Every row comes from one small tree of marks. Brackets hold a mark, then the marks that hang from it, in alphabetical order. Every link used is in the known rows. Which tree was each row made from?
Known rows
(patab girov (leta rakop)): [-1.70  1.20  0.08  1.28  0.55 -1.98  0.70  2.17  3.00  1.95  0.25  2.00
 -0.21  1.00 -0.67 -0.97  1.22  1.88]
(girov moluz): [-0.75  0.13  1.20 -1.48 -1.24 -2.40 -0.42  2.53 -0.04 -3.07 -1.19 -0.27
  3.39  2.35  0.76  3.66 -0.07 -0.19]
(leta (rakop patab)): [-0.82 -0.70 -1.00 -2.05 -0.43  1.05  0.80  3.56  1.38  2.25 -0.59  1.90
 -0.37  3.29  0.08  1.67 -0.54  0.44]
(rakop mesi (patab (girov moluz) leta)): [ 0.74  1.16 -0.52  0.29 -0.64  3.76  0.40  1.36  1.38  4.44  3.24  0.13
 -1.20  0.23  1.72  1.48  4.01  2.68]
(sorivi girov mesi moluz patab): [ 0.26 -2.71 -3.56  3.68  0.28 -0.87  2.66 -4.02  1.23 -4.49  0.50 -0.16
  1.08 -4.19 -2.02 -0.62 -5.58 -2.80]
(girov (moluz (leta (rakop mesi)))): [-0.36  0.43  1.72 -1.30 -0.67 -2.70 -1.80  2.03 -2.02  1.70 -0.26 -0.58
  2.03  1.64  1.27  2.57  0.49  0.50]
(sorivi (girov (moluz (leta rakop) patab)) mesi): [-0.37  1.06  0.91  0.93 -0.36 -3.47 -1.36 -1.34 -1.88 -2.22 -1.50 -3.00
  2.29 -1.26 -0.86 -1.90 -2.08 -1.39]
(patab girov): [-1.33  0.13 -0.33 -0.38 -0.15 -0.16  0.47 -0.15  1.42 -0.86 -0.05  2.13
  0.09  1.15  1.10  0.81 -0.36  0.05]
(patab (girov moluz) (leta rakop)): [-1.13  2.74  1.23  1.62 -0.38 -3.51  0.38  3.86  2.69  0.84  1.01  0.63
  1.96  1.70 -0.46  0.29  2.12  2.84]
(leta (rakop mesi patab)): [-0.01 -1.46 -1.50 -2.36 -0.09  3.51  0.50  3.30  0.56  4.58  0.93  2.26
 -1.33  2.62  1.41  2.60 -0.02  0.95]
(girov (moluz (rakop mesi))): [ 1.53  0.18  1.72 -1.08  0.29 -1.23  0.63  1.53 -1.32 -1.70  0.66 -0.22
  1.44  2.23  2.00  2.08  0.01 -0.53]
(moluz (patab leta)): [-1.84  0.02  0.80  0.18  0.01 -0.12 -0.97  0.29 -0.16 -1.80 -3.06 -1.58
  0.31 -0.64 -0.90 -0.74  0.86 -0.25]
(sorivi mesi patab): [-0.07 -1.61 -2.83  0.10 -0.04 -0.17  1.33 -0.63  0.62 -2.85 -0.88 -0.85
  1.84 -2.14 -1.36  0.87 -3.23 -2.31]
(moluz mesi rakop): [ 1.96 -0.79  1.81 -1.84  0.88 -2.21 -0.21 -1.34 -2.47 -4.37 -1.51 -0.36
  0.45  0.90 -0.20 -0.65 -2.05 -2.50]
(leta (rakop (patab (girov (moluz mesi))))): [ 1.49  2.06  0.32 -1.09 -1.31  0.14 -0.39  2.80 -0.21  0.89  2.12  0.55
  0.74  2.10  0.24  0.76  0.55  2.13]
(sorivi girov mesi moluz): [ 0.70 -2.97 -1.65  1.92  0.51 -1.19  1.39 -3.62  1.00 -3.61  0.44  1.04
  0.98 -2.13 -0.30  0.95 -4.46 -2.65]
(leta rakop): [-1.62 -0.60  0.24 -1.39 -0.04 -2.34  0.19  3.33  1.05 -0.48 -1.58  1.95
  1.47  2.97 -0.13  1.95 -1.47  0.00]
(moluz leta mesi patab): [-0.10 -0.34  1.96 -1.75 -0.56 -1.05 -3.72 -3.75 -5.29 -3.68 -3.89 -3.29
  0.42 -1.99 -0.60 -1.55 -1.13 -2.37]
(moluz mesi): [ 0.42 -1.58  0.94 -2.51 -0.28 -0.83 -1.60 -0.55 -2.09 -3.45 -1.77  0.07
  1.40  0.37 -0.17  1.96 -1.61 -1.66]
(leta (rakop mesi)): [-0.84 -1.29 -0.19 -1.73  0.28  0.20 -0.10  3.05  0.20  1.82 -0.02  2.37
  0.49  2.17  1.15  2.92 -0.98  0.50]

Which tree is each row?
[-0.63  0.41 -1.23  0.27  0.01  2.84  1.00 -0.04  2.61  3.24  0.97  1.04
 -2.34  0.21  0.12 -0.68  2.60  1.15]
(rakop (patab girov leta))
[ 0.35  1.58  0.86  1.82  1.56  1.73  0.63 -1.68 -0.34  0.74  0.65 -0.51
 -2.68 -1.39  0.88 -4.02  1.70  0.66]
(moluz (patab girov leta) (rakop mesi))
[-0.89 -0.97  0.29 -0.45  0.78 -0.11 -0.19  2.96  1.09  3.10 -0.06  1.39
 -0.06  0.88  0.02  1.69  1.05  1.18]
(patab (leta (rakop mesi)))
[ 1.96  2.07  3.57  0.36  0.16 -2.99 -1.40 -0.26 -3.25 -5.25 -1.90 -4.40
  1.66 -0.82 -1.44 -2.59  0.95 -0.69]
(girov (moluz mesi (patab leta) rakop))
[-0.05  1.92 -0.12  0.58 -0.97  1.29  0.68  1.60  2.26  2.12  1.72 -0.31
 -0.20  0.87  0.36  0.56  3.46  2.14]
(rakop (patab (girov moluz) leta))
[ 0.82  0.77  0.03 -1.26 -0.30  0.43 -1.39 -1.62 -1.82  2.91  0.40  0.26
 -1.93  0.14 -0.17 -2.02  0.14  0.26]
(moluz (leta (rakop (patab girov))) mesi)
[-0.95  0.49 -0.26  0.97  0.92  0.64  0.39  1.89  2.25  4.31  1.84  2.44
 -1.18  0.31  0.56  0.04  1.76  2.43]
(patab girov (leta (rakop mesi)))
[ 0.15 -1.91 -1.42  2.41  0.23 -0.16  0.54 -4.13 -0.31 -4.70 -0.76 -0.65
  0.62 -3.18 -0.52 -1.04 -4.46 -2.48]
(sorivi girov mesi (moluz patab))
[ 1.41  2.08  1.62  1.52  0.89 -0.88  1.14  0.34  0.69  0.78  2.51 -0.20
 -0.26  0.32  1.44 -0.84  2.72  1.40]
(patab (girov (moluz (rakop mesi))) leta)
[ 0.17 -0.32 -1.67 -0.06  0.35  5.39  0.76 -0.30  1.80  5.52  2.50  1.51
 -3.31 -0.47  1.40  0.26  3.06  1.73]
(rakop mesi (patab girov leta))
[-0.15  1.29  1.10  0.82  0.07  0.71 -1.85 -2.15 -1.42 -2.10 -1.04 -1.60
 -0.73 -2.58 -1.00 -2.87  1.03  0.46]
(moluz mesi (patab girov leta))
[-0.84  0.81 -1.56 -0.64 -0.30  1.65  1.38  2.51  2.43  3.41  1.30  2.92
 -1.49  2.74  0.68  0.06  0.20  1.67]
(leta (rakop (patab girov)))
[ 1.70  1.58  1.06 -1.28 -1.44  0.30 -2.01 -2.41 -2.84  0.25  0.84 -1.90
 -0.06 -0.40  0.70 -0.32  1.44  0.09]
(rakop (patab (girov (moluz leta mesi))))
[-0.53 -1.82 -2.79  2.61  0.87 -0.10  2.07 -2.76  2.12 -2.10 -0.37 -1.33
  0.26 -4.16 -2.95 -1.80 -2.17 -2.26]
(sorivi girov mesi (patab leta))
[-2.19 -1.30 -1.74  2.51  0.37 -0.48  1.83 -1.74  1.93 -2.13 -1.33 -0.55
 -0.31 -2.29 -2.76 -1.80 -1.10 -1.30]
(sorivi girov (patab leta))
[ 0.22 -1.80 -1.20 -1.41  0.19  4.68  0.11  0.68  0.64  4.34  0.61  0.46
 -2.20  0.03  0.85  1.96  2.34  0.48]
(rakop mesi (patab leta))
[ 0.25 -1.25  0.82  2.99  0.22 -0.72 -1.15 -4.55 -1.89 -4.93 -1.57 -1.85
 -0.39 -4.08 -2.21 -2.73 -1.92 -1.29]
(sorivi girov (moluz mesi (patab leta)))
[-0.15  0.29 -1.17 -0.81  0.03  2.94 -0.26 -0.48 -0.31  6.58  1.85  1.69
 -3.04  0.71  1.84 -0.53  1.11  1.26]
(moluz (leta (rakop mesi (patab girov))))
[ 3.29  0.87  2.42 -2.06 -0.42 -1.68 -1.17 -2.15 -4.46 -1.72 -0.73 -3.43
  0.16  0.72  0.11 -1.15  0.37 -2.02]
(girov (moluz leta mesi (rakop patab)))
